Every row comes from one small tree of marks. The marks that hang from a mark follow it in brackets, in the order of their numbers. Every link used is in the known rows. Which tree was each row made from?
Known rows:
K59{K850}: [ 0.32 -0.11  0.50  0.03 -0.28 -0.02 -0.90 -0.17  0.42  0.02 -0.24  0.05
  0.38 -0.54 -0.56 -0.11 -0.71]
K894{K59 K735 K791}: [ 0.04  0.49  0.21  0.01 -0.32  0.32 -0.37 -0.27  0.12  0.23 -0.15 -0.26
  0.62 -0.50 -0.02  0.21 -0.42]
K735{K894{K59 K791}}: [ 0.33  0.29  0.18  0.06 -0.22  0.14 -0.32 -0.39  0.34  0.18 -0.22 -0.37
  0.69 -0.35 -0.16  0.01 -0.52]
K735{K894 K998}: [ 0.34 -0.05  0.32  0.01 -0.52  0.08 -0.63 -0.31  0.67  0.33 -0.29 -0.07
  0.41 -0.23 -0.58 -0.28 -0.64]
K791{K894{K59{K850} K735}}: [-0.11  0.40  0.42  0.03 -0.09  0.30 -0.52 -0.29  0.05  0.02 -0.26 -0.22
  0.31 -0.48 -0.22 -0.09 -0.33]
K735{K894{K59 K791} K998}: [ 0.30  0.42  0.24  0.05 -0.34  0.16 -0.20 -0.29  0.47  0.20 -0.10 -0.31
  0.54 -0.40 -0.23 -0.10 -0.43]
K409{K735{K894}}: [ 0.30 -0.24  0.06  0.13 -0.46  0.19 -0.73 -0.47  0.48  0.30 -0.54 -0.07
  0.52 -0.04 -0.42 -0.20 -0.59]
K894{K59 K791}: [ 0.31  0.33  0.27  0.01 -0.15  0.15 -0.41 -0.35  0.31  0.06 -0.19 -0.24
  0.65 -0.54 -0.19  0.12 -0.52]
K998{K735{K894{K59 K791}}}: [ 0.50  0.12  0.42  0.15 -0.18  0.05 -0.27 -0.43  0.32  0.18 -0.17 -0.25
  0.89 -0.28 -0.15 -0.09 -0.45]
K998{K735{K894{K59{K850} K791{K409}}}}: [ 0.28  0.21  0.29  0.41 -0.09  0.11 -0.31 -0.23  0.03 -0.01 -0.09 -0.27
  0.81 -0.25 -0.29 -0.19 -0.31]
K716{K998{K735{K894{K791}}}}: [ 0.46 -0.05  0.55  0.36 -0.23 -0.04 -0.62 -0.32  0.42  0.24 -0.33 -0.03
  0.91 -0.18 -0.33 -0.41 -0.52]
K716{K998{K735}}: [ 0.48 -0.29  0.80  0.18 -0.19 -0.16 -0.89 -0.36  0.54  0.20 -0.47  0.25
  0.80 -0.31 -0.62 -0.43 -0.67]
K409{K735}: [ 0.29 -0.23  0.16  0.07 -0.40  0.20 -0.82 -0.43  0.42  0.20 -0.53  0.05
  0.48 -0.24 -0.47 -0.09 -0.59]
K409{K791}: [ 0.34 -0.20  0.12  0.14 -0.36  0.29 -0.63 -0.49  0.45  0.28 -0.38 -0.09
  0.67 -0.24 -0.49 -0.12 -0.62]
K791{K409{K735{K998}} K894{K59{K850}}}: [-0.13  0.30  0.09  0.32 -0.07  0.35 -0.40 -0.30  0.09 -0.12 -0.38 -0.16
  0.22 -0.21 -0.50 -0.39 -0.08]
K791{K409{K735{K998}} K894{K59}}: [-0.11  0.26 -0.03  0.27 -0.11  0.46 -0.33 -0.53  0.18  0.07 -0.53 -0.18
  0.37 -0.07 -0.43 -0.32 -0.10]
K894{K59{K850} K735{K998} K791{K409}}: [-0.19  0.70  0.13  0.25 -0.33  0.37 -0.29  0.01 -0.06  0.08  0.05 -0.21
  0.39 -0.50 -0.21  0.00 -0.20]
K735{K894{K59{K850} K791} K998}: [ 0.30  0.44  0.36  0.10 -0.29  0.05 -0.27 -0.07  0.40  0.02  0.07 -0.28
  0.41 -0.53 -0.27 -0.17 -0.40]

Which tree is each row?
[ 0.04  0.39  0.51 -0.06 -0.40  0.11 -0.48 -0.06  0.32  0.14 -0.04 -0.02
  0.25 -0.63 -0.40 -0.10 -0.48]
K894{K59{K850} K735{K998}}
[-0.33  0.53  0.10  0.17 -0.18  0.54 -0.28 -0.38  0.06  0.22 -0.37 -0.24
  0.34 -0.21 -0.32 -0.17 -0.15]
K791{K409 K894{K59 K735{K998}}}
[ 0.10  0.05 -0.11  0.26 -0.06  0.51 -0.30 -0.72  0.21  0.12 -0.57 -0.30
  0.60 -0.04 -0.26 -0.26 -0.21]
K409{K735 K791{K894{K59}}}
[ 0.13  0.14 -0.11  0.34 -0.34  0.35 -0.53 -0.34  0.19  0.24 -0.31 -0.32
  0.71 -0.09 -0.30 -0.05 -0.44]
K735{K894{K791{K409}}}
[ 0.02  0.40  0.23  0.07 -0.60  0.39 -0.50 -0.12  0.30  0.35 -0.10 -0.06
  0.41 -0.48 -0.15  0.07 -0.43]
K894{K735{K998} K791}
[ 0.25  0.33  0.00  0.15 -0.41  0.25 -0.18 -0.35  0.41  0.21 -0.22 -0.26
  0.50 -0.23 -0.17 -0.15 -0.30]
K409{K735{K894{K59 K791} K998}}
[-0.12  0.37  0.32 -0.03 -0.14  0.39 -0.45 -0.50  0.14  0.20 -0.43 -0.24
  0.44 -0.34 -0.16 -0.03 -0.36]
K791{K894{K59 K735}}
[-0.12  0.27  0.32  0.05 -0.42  0.46 -0.58 -0.33  0.33  0.32 -0.36 -0.07
  0.26 -0.30 -0.32 -0.17 -0.36]
K791{K894{K735{K998}}}
[ 0.29 -0.18 -0.15  0.29 -0.60  0.40 -0.40 -0.46  0.56  0.40 -0.39 -0.12
  0.53  0.08 -0.47 -0.41 -0.42]
K409{K735{K894 K998} K791}
[ 0.26  0.13 -0.04  0.21 -0.56  0.32 -0.45 -0.29  0.46  0.27 -0.26 -0.16
  0.46 -0.14 -0.23 -0.18 -0.37]
K409{K735{K894{K791} K998}}
[ 0.31 -0.09 -0.16  0.22 -0.31  0.30 -0.27 -0.62  0.37  0.29 -0.47 -0.31
  0.73  0.05 -0.33 -0.27 -0.40]
K409{K735{K894{K59}} K791}
[-0.34  0.56  0.23  0.22 -0.15  0.43 -0.35 -0.20 -0.01  0.04 -0.20 -0.22
  0.22 -0.33 -0.36 -0.25 -0.13]
K791{K409 K894{K59{K850} K735{K998}}}
[ 0.02  0.60  0.27  0.01 -0.43  0.33 -0.23 -0.16  0.25  0.27 -0.05 -0.19
  0.48 -0.54 -0.09  0.09 -0.36]
K894{K59 K735{K998} K791}
[-0.14  0.46  0.22  0.18 -0.25  0.48 -0.21 -0.30  0.14  0.14 -0.12 -0.28
  0.32 -0.35 -0.28 -0.30 -0.17]
K409{K791{K894{K59{K850} K735{K998}}}}
[-0.18  0.65  0.01  0.20 -0.38  0.48 -0.20 -0.18  0.03  0.26 -0.11 -0.24
  0.52 -0.38 -0.16  0.05 -0.22]
K894{K59 K735{K998} K791{K409}}
[ 0.50 -0.09  0.39  0.24 -0.33  0.11 -0.54 -0.37  0.39  0.26 -0.24 -0.12
  0.85 -0.20 -0.23 -0.12 -0.53]
K998{K735{K894{K791}}}
[ 0.33  0.15  0.35 -0.08 -0.36  0.02 -0.35 -0.36  0.62  0.24 -0.25 -0.17
  0.47 -0.32 -0.50 -0.23 -0.58]
K735{K894{K59} K998}
[ 0.07  0.16  0.01  0.28 -0.31  0.17 -0.37 -0.24  0.27  0.05 -0.27 -0.15
  0.35 -0.11 -0.57 -0.40 -0.30]
K791{K409{K735{K894{K59{K850}} K998}}}
[-0.14  0.42  0.10  0.15 -0.28  0.60 -0.12 -0.50  0.24  0.31 -0.27 -0.29
  0.45 -0.21 -0.23 -0.21 -0.17]
K409{K791{K894{K59 K735{K998}}}}
[-0.14  0.52  0.48  0.00 -0.21  0.29 -0.40 -0.19  0.20  0.06 -0.14 -0.16
  0.17 -0.52 -0.30 -0.22 -0.26]
K791{K894{K59{K850} K735{K998}}}
[ 0.30  0.35  0.40  0.06 -0.09  0.05 -0.48 -0.15  0.22 -0.11 -0.04 -0.21
  0.52 -0.69 -0.23  0.06 -0.49]
K894{K59{K850} K791}
[ 0.52 -0.10  0.68  0.08 -0.15 -0.15 -0.51 -0.32  0.41  0.04 -0.16 -0.07
  0.68 -0.35 -0.48 -0.30 -0.57]
K998{K735{K894{K59{K850}}}}
